Each row was made from one small tree. Brackets hold a mark, then the marks that hang from it, in alphabetical order. Every link used is in the known rows. Write each row's tree.
Known rows:
(D (Y R (X K))): [ -9   8  -8  -4 -19  11 -16   1 -15  -4  16 -17  13  -8   4 -27 -12 -17
  -1   3  18 -17  -3  -3   5  -3  -6  -6  14   6   0   9   2   1   1 -10
   1   3 -18   9   4   2   2  -2  -7  -4  10  -9   2 -14  -1 -17   5   3
   0 -18   7   0 -11 -10  10  -2  -5  -2   1  11  -7  15   0  -7  24  -9]
(K (Q Y)): [  7   7  -3  -4  -8   9   6  -2  15  -9   3 -10   3  -7   1   3  -4  -1
  10  19  -1   7  -7  -2   8  21   3  -3   1 -17  -5   7  10   3  -9   1
  -2   2   6   4   5  -6   1  -5   2   2  11  12  11   1   2 -15   4   5
   4  -3  18  -2   1   9  -6  -3  -7  -4  19 -10   1   3   3   9  -9   1]
(J (Q (Y R)) (X K)): [-25  -1  14   3   3   5   5  -6   9   9  15   4   2   2   7 -16  -7  10
  -1  -3  -5 -13   4  16  -5  -1 -12  -1   2 -13   7 -12   3  -2   6   6
 -10   0 -10  23   5  -4  11  10 -12  -1   2  16   1   5  -1  -2  15  -2
  -9 -25  -9  -7 -25   8  -1   7 -11   2  -7  -1 -17   8   9   6  -8   3]
(J Q (X K Y)): [-23   3  23   7  10   5   0  -5   0   1   9   3  -4   3  -1 -30   2   3
   1 -10   1 -21  -3  28  -4  -6  -4  17  24  -3   3 -12  17  -5   6   2
  -9   1   0  25 -10  -6  13  15 -13 -10  -8 -10   4  12   7 -12  10   8
  -6 -24 -16   3 -25   7  12   5   4  -5 -14  -5  -6  -3  -6  11 -19  -1]
(K (Q J) (X (Y R))): [ 11   9 -11   8 -10  33   8   8  12   7   1  -6  11   0   0   5  -9   1
   3   1   6  22 -21   2   1   6  20   5   9 -23  -8  13   8   0  -3 -10
  11  12   8  -7  -1   5   1 -10 -10  -4   5   0  11   1  -3 -15  -1   8
   0   3  23   1   0   7 -12   2  11   9  19  -8   1  10  20 -10  -1  -3]
(R (Y (X (K (Q J))))): [ 19  13  -7 -20 -14  17  -8   0   6 -15  -7 -15   6   4  13  -3   1   6
  -8  16  16  -7  -6   5  -2   7   5  -5  -1  -2 -17  18   5  12   3 -18
  -6   7   0   0  -1  -4  11   2  -8  -2  12  -4   7  -5  -1 -15  -1  23
  -3 -10  12   6   7  13  -4  -2  16  -1   4   0   0  10  -5   5   0  -3]
(R Y): [ -1  17 -14  -7   0  -1  -4  -5  -2 -18  -4 -16   1  -2   0 -10  -2  -2
  -1  18  13   4  10  -7   3  13  -3  -3   6 -12   7  12  15  16  -4  -7
 -12   4   3  12  -8  -9   0  -8  -4  -1  10  -2   9  -3   5 -17   3  19
  13  -1  13  -6  -5   9  -8   1   0   3  18  -1  -2   2 -14  27 -12   1]
(X (K (Q J))): [ 19   2  15 -11 -25  13   2   9   9 -16  -1   5   5  -5   0  -8   6  14
  -1   2   1   2 -10  -3   3   9  11   0   1  -4  -3  -2  13  -4   2  -8
  -1   0   5  -4  -7   9  12   5 -10  -7  17 -11   6   4   6  -9   0  19
   5  -6  22   8  14  10   2   0  16  -8   9 -11  11  10  -2  -3   1  -8]
(X K): [ -4  -1  12  -6 -19   4  -7   0  -4 -16   3  -1   6 -14  -6 -27   3   1
  -2   1   6  -3  -1  -4   2   6  -5   7  13   8  10  -5   2   9   6  -4
  -9  -7   0   6 -11   6   6   5 -14  -6  11 -14   6   6  10 -13   6  13
   9 -10  11   8   1   5  13   5   1  -4  14  -7   3   8 -14  10   1 -13]
(X K Y): [ -1  -1  14  -2   0   7  -6  -3 -14 -12   7  -4  10 -15  -1 -37   2  -3
  -5   9   7  -6 -12   1   9   2   0  11  27  11   0  -7  12   9  11  -8
 -10  -1  -4   8 -16  -2  -5   2 -13  -8   8 -16  15   3  19 -23   0  17
   7 -22  -1  10  -6   9  16   8   6  -7   9  -2   4   6 -18   8  -6 -10]
(Q J Y): [  9   8  -3  -8 -16  15  -3 -15   7 -10   0 -12   6  -7   1   5   6   6
  -6  10  -2  16  -7 -21  -1   2  -5  -5 -16 -11  16   0   9   3   1   2
 -18  15  -5   2   7   3  14 -11  -1   6  16  10  12   9   8 -17  -3  12
   7 -14  21 -25   1  15 -20  -3  -4   6  10 -14  -7   0   6   9  -9   0]
(D (Y R)): [ -7  10 -13   8 -12   6  -8   1 -11  -5  14 -13   7 -11  -6 -11  -9 -17
   6   8  11   3   3 -15   8   1  -4  -3   8 -15  13   5  14  -4 -13  -4
   2   7  -8  17   1  -4  -4 -11  -3   2  13  -2   0 -12   1 -19   5   6
  12 -13  16 -12 -11  -8  -4  -6 -14   2  15   4  -1  11   1   5  12   0]
(K (Q J) (X Y)): [ 14  15  -7   4  -9  27   4   0  15   0  -4 -10   7   1  -2   4  -1   2
   6   2   8  19 -20   7  -2   8  25   2  11 -18 -12   8  13   0  -8  -8
   3  12  13  -7  -2   3   6 -10  -7  -2   0  -8  12   7  -1 -19  -5  14
   0   2  21   7   2  10  -9  -3   8   4  19 -15   3  -2   9   2  -9  -4]
(Y R X): [-18   2 -16  -4 -20  18  -7  -1  -3  -6  10  -7  -3  -1  -4  -6 -10 -18
  -1 -11  14  -3   1  -2   8  -1  -9  15  11  -5   9  20   0   9   3 -12
   3  -2   0   7   1   3   4 -10 -17 -13  12   4  -5  -5 -15 -13  15  -5
   4  -4  16 -10  -1  -7   3   1  12  11   8   4 -14  10   8  -7  19 -12]
(Q J): [  6   9  -2  -6 -23  14  -5  -5   6 -18  -2   2  -3  -3 -10   3   6   0
  -5  -5   4  11  -4 -14   3   0   3   6  -5 -12  19   3  12   1   0  -4
  -8   9   3   4  -5   9  13  -9 -11  -3  14  -6   1   9   0 -15  -2  15
  15  -3  26 -18   8   7 -11  -6  10   4   9 -15   0  -4   1   4  -5  -6]
(X (Y R)): [ -7   1  -5   9   6  10   3  -3 -11   0  14 -10   5 -11  -4 -20  -4 -10
  -2   5   3   7  -7 -11  13   0  -2  16  17 -11   7   5  18   3   4  -8
   1   5  -1  13 -10  -6 -10  -9 -14 -10  14  -1   8  -4   8 -24   6   6
  11 -11   7  -9  -8   1   0   7   5   5  16   4  -5  10   0   1   1  -6]
(J (X K Y)): [-12   6  14   3   4   7  -5  -5  -9  -2   5  -8   0  -7   1 -36  -1   3
   3  -1   4 -11  -7  18  -7  -8   2   9  36   1   3  -9   2   6   2  -4
 -12   4  -4  15 -14   0   9   6 -12 -13   0 -10  11  13  14 -16   6  12
   0 -19  -9   2 -17  11  14   7   6  -9   4 -10  -4  -6 -12  16  -8 -15]
(J (Q (Y R)) X): [-28   3   1   7   3   5   4  -8  12   8  13  -1  -5   9   3   2 -12   5
   7  -6  -2  -4   7  13  -4   1 -13   4  -2 -24  14  -4   9  -4  -3   6
  -9   3  -1  27   5  -9  10   0  -9  -1  -2  22  -2   9  -7  -4  18  -9
  -7 -18  -2 -19 -24   0 -12   3 -12   9  -3  -3 -22  -1  15   9 -13   9]

Which tree is each row?
[ 22   1  17  -5  -6  15   5   5  -3  -7   1  -1  12  -8   3 -17   7  11
  -5  14  -1   3 -22  -2   7   2  12   6  15  -4 -12  -4  18  -1   6  -9
  -1   9   1  -3 -10   2   5   6 -11  -5  13 -14  16   4  15 -21  -6  23
   1 -17  10  10   5  13   4   2  17 -11   5  -8  11  11  -5  -7  -7  -8] : (X (K (Q J)) Y)
[-25  -5  17  11  14   7   5   1  -5   7  16   5   1   3   3 -28  -3   6
  -1 -12  -1 -19  -3  22  -2  -7  -6  16  21  -9   5 -11  16  -8   7   1
  -4  -1  -4  25  -5  -5   8  11 -20 -11  -1  -1   3   4  -1  -8  15   6
  -9 -27 -15   0 -26   2   9   9   5  -2 -10   3 -12   8   3   1  -7  -1] : (J Q (X K (Y R)))
[-18  -6   2  -5  -9  15  -2  -7   4  -1  12  -6   3   4   5  -9  -3  -4
 -10  -1   3 -15  -2   7   3   4 -15   4  -9  -3   0   2   3   7  13  -6
  -7  -3  -6  10   8  -2   5   6 -14   0   9  11   2  -3 -10  -7  14  -5
 -12 -29  -3  -4 -10   1   2   4  -5   6  -8   7 -15  17  10  -4   2   5] : (J (Q (Y R (X K))))
[-13  13 -19   0 -19  11 -15  -2 -11  -7  15 -21   4  -6  -3  -9 -11 -24
   4   3  19  -8   0  -7   5  -1  -7  -3   8  -6   6  14   6   3  -4 -10
   2   8 -10  12   8  -3   2  -9  -6  -3  10  -1  -5 -14  -9 -19   7  -1
   1 -10  14 -12  -9 -10   0 -10  -8   2   9   8 -10   6   4   0  18  -3] : (D (Y R X))
[  7   7   0   9   0  21  10   6   7   7   5   1   0   3   3   4  -5   9
   7  -2  -2  10 -12   4   2  -4  10   6  11 -25   1   7  16 -10  -8  -4
   8  17   8   8  -4  -4  11  -4  -7  -8  10   9   1   4   1 -15   0   6
  -1  -4  17 -11  -2   6 -11  -2  16  -5   9  -9  -2   2  16  -8  -2  -5] : (K (Q (J (X (Y R)))))
[ 19  14  -9  -5 -21  28   4  -2  24  -1  -5 -15   8   0   2  14  -5   5
   8  10   6  22 -12  -1  -7  14  16 -13  -7 -22  -4   8   2   6  -9   1
  -5  11  10 -10  11   6  10 -11   0   6   3  11  12   9  -3 -11  -4   8
  -3   0  27   0   4  17 -19  -2  -6  10  18 -20  -3  -1  15   8  -6   1] : (K (Q J Y) X)
[ -2   8 -12  12  -2  25  10   8   5   8   4  -9  13  -2  -4  -8 -14  -8
  11   7   8  16 -15   6   7  14  19   5  20 -19 -10  12   9   5  -9  -6
  13   1  10   1  -2  -2  -7  -9 -11  -9   4   1  13  -3  -4 -14   4   0
  -1   2  12  16  -3   1  -4   4   5   6  23  -3   2   8  12  -1   1  -4] : (K Q (X (Y R)))
[ -3   6  -4  -2  -7  18   2 -13   7   7   6  -9   4  -1   5   7  -6  10
  -2   4  -3  11  -5  -9  -7 -11  -8  -8  -9 -25  20   2   2   0  -2   3
 -17  20  -8  11   9  -2  15 -13  -4   1  11  24   1   8   3  -9   3   2
   0 -15  19 -29 -10  16 -26   0  -1   6   8  -8 -21   3  18   1  -3  -2] : (Q (J X) (Y R))
[  1  12 -10 -18 -11   5 -12  -6  -7 -19  -2 -18   6   1   9 -22  -2  -3
 -10  14  19 -14   4   6   1   7  -2  -1  12   5 -11  14  -2  20   5 -13
 -16  -3 -10   8  -6  -4   5   1 -10  -9   9  -7   9  -5   2 -16   5  18
   2 -12   3   3  -4   9   8   5   7  -1   3   4  -8   7 -18  15   0  -7] : (R (Y (X K)))
[  6   9 -10 -17 -20  25 -13 -17   7  -9  -1 -19   2  -3   3   8  -2  -7
  -7   5  10   5 -10 -10  -3  -3  -8  -5 -12  -5   8  10  -5   9   8  -3
 -18  15  -6  -4  10   2  16 -13  -4   3  12   9   6   8  -3 -20   1   6
  -1 -16  20 -21   4  11 -18  -3   5   8   3  -8 -17  -3   5   4  -1  -3] : (Q J (Y X))
[  9   7  -3  -2  -8  20   7   1  17   9   7  -4   1   2   7  16  -8  16
   9   7  -4  12  -9  -2  -2   1   6  -7  -7 -29   2   6   8  -6  -7  -1
  -3  15   2   6  10  -2  16  -7  -1   2  13  24   5   5   0  -7   4   0
  -6  -7  22 -19  -3  13 -22  -3   2   0  10 -11  -9   4  21  -5  -2   1] : (K (Q (J X) (Y R)))
[  4  -4  -5 -16 -23  26  -9 -10   1   1   8 -13  13  -6  11  -4  -3   6
 -18   4   4  -1 -12 -11  -1  -7  -9  -8 -11   2   3   7  -7   9  16  -9
 -16  10 -17  -4  13   7  11  -5  -9   0  20  11   6  -2  -1 -14   0   5
  -6 -24  13 -15  -2  10  -9   8   7   6  -3   0 -17  17  12 -15  12  -4] : (Q J (Y R (X K)))
[  3   8 -10  -4 -17  15 -10   7  -7  -1  14 -14  15  -9   6 -15 -12 -14
   5   7  16 -16  -7   2   7   4   1  -8  12  -2 -11  12   2  -3  -3 -11
  12   3 -14   7   6  -2   2   3  -7  -3  12  -7  -1 -15  -3 -14   5   5
  -4 -14  12   6  -4 -10  10  -7   0  -5   4   7   2  17   6  -9  21  -6] : (D (Y R (X (K Q))))
[  3   3 -12  -9 -13  21   4  -1   9  -1  10 -14   5   0   6   8 -12 -10
   8  15   6   1  -9   0  11  14  -2  -1  -2 -14  -9  20   4   7   0  -7
   6   1   3   3  13  -5   0  -7  -4  -1  13  19   6  -9 -11 -14  11  -6
  -5  -4  16  -4   0   1  -8  -1  -1   2  15   0  -8  12  12  -9   7  -1] : (K (Q (Y R X)))
[ -4  -7   8   3   3   7   0   2 -18  -1  14  -2  15 -15   2 -37  -5   0
 -11   7   1  -5 -12  -6  11  -2  -3  12  22   5   3  -2  11   5  12 -10
  -2  -3 -10  10 -15  -1  -7   2 -18 -10  15  -5  12  -4  15 -21   5  12
   5 -21  -1   4  -9   4  13  10   9  -4  14   7  -1  20  -4  -6   3  -9] : (X K (Y R))
[ 21   7   0  -8 -17  17   5  -3  18 -10  -4  -6   4  -3   4  16   1   9
   3  16  -1  18 -12  -9   5  14   6  -9 -15 -22  -2   6  12   0  -4  -2
  -3  12   6  -4   6  -1   8  -5   2   6  14  11  11   8   3 -15  -3  10
   1  -6  27 -14  10  13 -19  -6  -1  -1  15 -13   0   3  12   0 -10   2] : (K (Q J Y))
[-14   6 -15   9  -3  22   0   1  -4   6   8 -13  11  -6  -7 -17 -14 -12
   2  -2  11  15  -8   1   3   3   7  10  24 -13   6   7   2  11   1  -6
  -1   1   0   5  -4   2  -8 -14 -15  -7   1   0  13   2  -1 -18   7   4
   2  -6   6   2 -13   2   1   9   1  15  20  -2 -10   5   6   8   2  -7] : (K (X (Y R)))
[ -5   0  10   7   9  12   7   5  -4  10  12  -1   7  -6   4 -27 -11   7
   6   1   1  -9 -12  20   0  -2   5  10  31 -11  -7  -1  10  -2   2  -4
   9   2   2  15  -8  -6   4   7 -14 -14   6  -2   8   0   9 -11   8   6
  -7 -12  -3   7 -14   6  11   7  11 -11   6  -1  -2   8   4  -5   1 -10] : (J (X (K Q) (Y R)))
[  8   0  -8  -1  -5  15  10   3  12   0   9  -9   8  -6   3   4 -10  -1
   9  21   1  12  -8 -11   9  19   1  -3  -2 -20  -2  10   8   6  -5  -2
   1   3   3   5   7  -4  -3  -4  -2   1  18  22   8  -5   2 -13   8   0
   0  -3  18  -4   1   5 -10  -1  -6   2  21   0  -3  13  13  -5   2   1] : (K (Q (Y R)))
[ 18   9  -6 -14 -20  25  -5  -4  14  -7  -3 -15   2   3   6  18  -2  -1
   1  12   7   5 -15  -3   3  10   2  -6 -11 -13  -9  16   5   4  -1  -4
  -5  10   3  -6  12  -1  15  -8   0   3  14  10   7   3  -5 -18   0   6
  -5  -8  27 -11   8   9 -15  -7   6   1   7 -10  -3  -2  13  -7  -1   2] : (K (Q J (Y X)))
[ -1  -1  10  -3  -4  10   7   3   6   5  11  -2   7  -6   6 -14 -12  12
  11   5  -2  -5  -6  14  -4   7   1  -4  13 -10  -2  -1  -2   2  -3   4
  -4   0  -1  14   4   1   9   5  -8  -9   9  13   7   3   2  -5   9  -1
  -7 -11   6   2 -13   8   2   4  -3  -7   9  -6  -6  10   9  -1   1  -9] : (J (X (K (Q (Y R)))))
[-25  10   7  12  11   5   1  -7   3  -1   8  -1 -11   7  -5 -13   0  -1
   8 -12   2  -9   2  25  -3  -3  -1  18  21 -18   7  -8  21  -6  -3   4
  -3   5   5  25  -8 -10  10   4 -13  -9 -11  -4   0  15  -2 -12  15   0
  -2 -18  -7  -8 -24   2   1   0  -2   0  -4  -7  -9 -15   0  17 -22   2] : (J Q (X Y))
[ 13   9 -15   0 -17  30   7   0  22   7   1 -12  13   1   6  16 -12   6
   5   9   5  23 -14  -9  -5  12  14 -12 -13 -27  -3  11   0   6  -7  -3
   0  12   5  -8  13   5   5 -11  -3   4   9  20  10   2  -7 -10  -3   3
  -3   3  27  -6   1  12 -23   0  -2  13  19 -11  -5  12  26  -6   2   1] : (K (Q J (Y R)) X)
[ 15   5 -12 -10 -18  30   2  -2  15   4   4 -13   5   0   8  20  -8   1
  -3  11   6   9 -15 -10   4   3   2  -7 -13 -19  -7  20   5   0   1  -9
   4  12   0  -4  14   2  10 -10  -3   2  19  21   3  -4  -6 -12   1   0
  -7  -8  27 -16   8   7 -19  -5   9   4   9  -1  -9  13  21 -17   5   0] : (K (Q J (Y R X)))
[  1   5  15  -3  -4  15  -5  -5  -5  -3   2  -3   3  -6   1 -21   4  13
  -5  -8   4  -3  -9   8  -7 -15   3   4  20  -4   6  -9   9  -4   6  -2
 -15  15  -6  10  -9   3  19   3 -13 -10   4 -11   7  15  14 -18  -5  17
   1 -21   5  -9  -8  15   0   6  14  -6  -4 -14  -5  -5  -6   7 -11 -11] : (Q (J (X K Y)))
[-15  -4  -5 -10 -23  18  -9   2  -6  -6  14  -6   4  -4   3 -21  -9  -9
  -7  -8  12 -11  -3   0   6  -2  -9   9  13   7   5  12  -3  11  10 -14
   2  -8  -7   6  -1   7   3  -1 -20 -14  15  -5  -1  -7  -8 -10  12   2
  -1 -11   9   2  -1  -3  13   7  16   4   4   4 -13  18   1 -10  22 -16] : (Y R (X K))
[ 10  13  -7 -18 -11  10  -7   0   2 -15  -4 -17   7   2  11 -15  -2  -1
  -3  19  16 -14  -3  12   1  14   2  -3   9   1 -20  19   3  14   3 -14
  -4  -4  -1   5  -4  -7   6   5  -7  -8   8  -6  11  -7  -2 -15   5  17
   0  -6   8  10   3   8   8   1  10  -5   7   4  -1  10 -14  11   0  -5] : (R (Y (X (K Q))))
[-19   5  -2  13   9  11   1  -4  -7   6  13  -9  -3  -4  -2 -18 -10  -4
   7  -5   2   1  -3   9   1  -7  -3  14  27 -15  14   5   8   3  -1  -1
  -1   8   1  22  -9  -8   2  -8 -15 -10   2   6   2   5   5 -16  11  -1
   3 -10   1 -11 -20   2  -1   7   3   0   9  -3 -14  -2   4   8  -6 -10] : (J (X (Y R)))
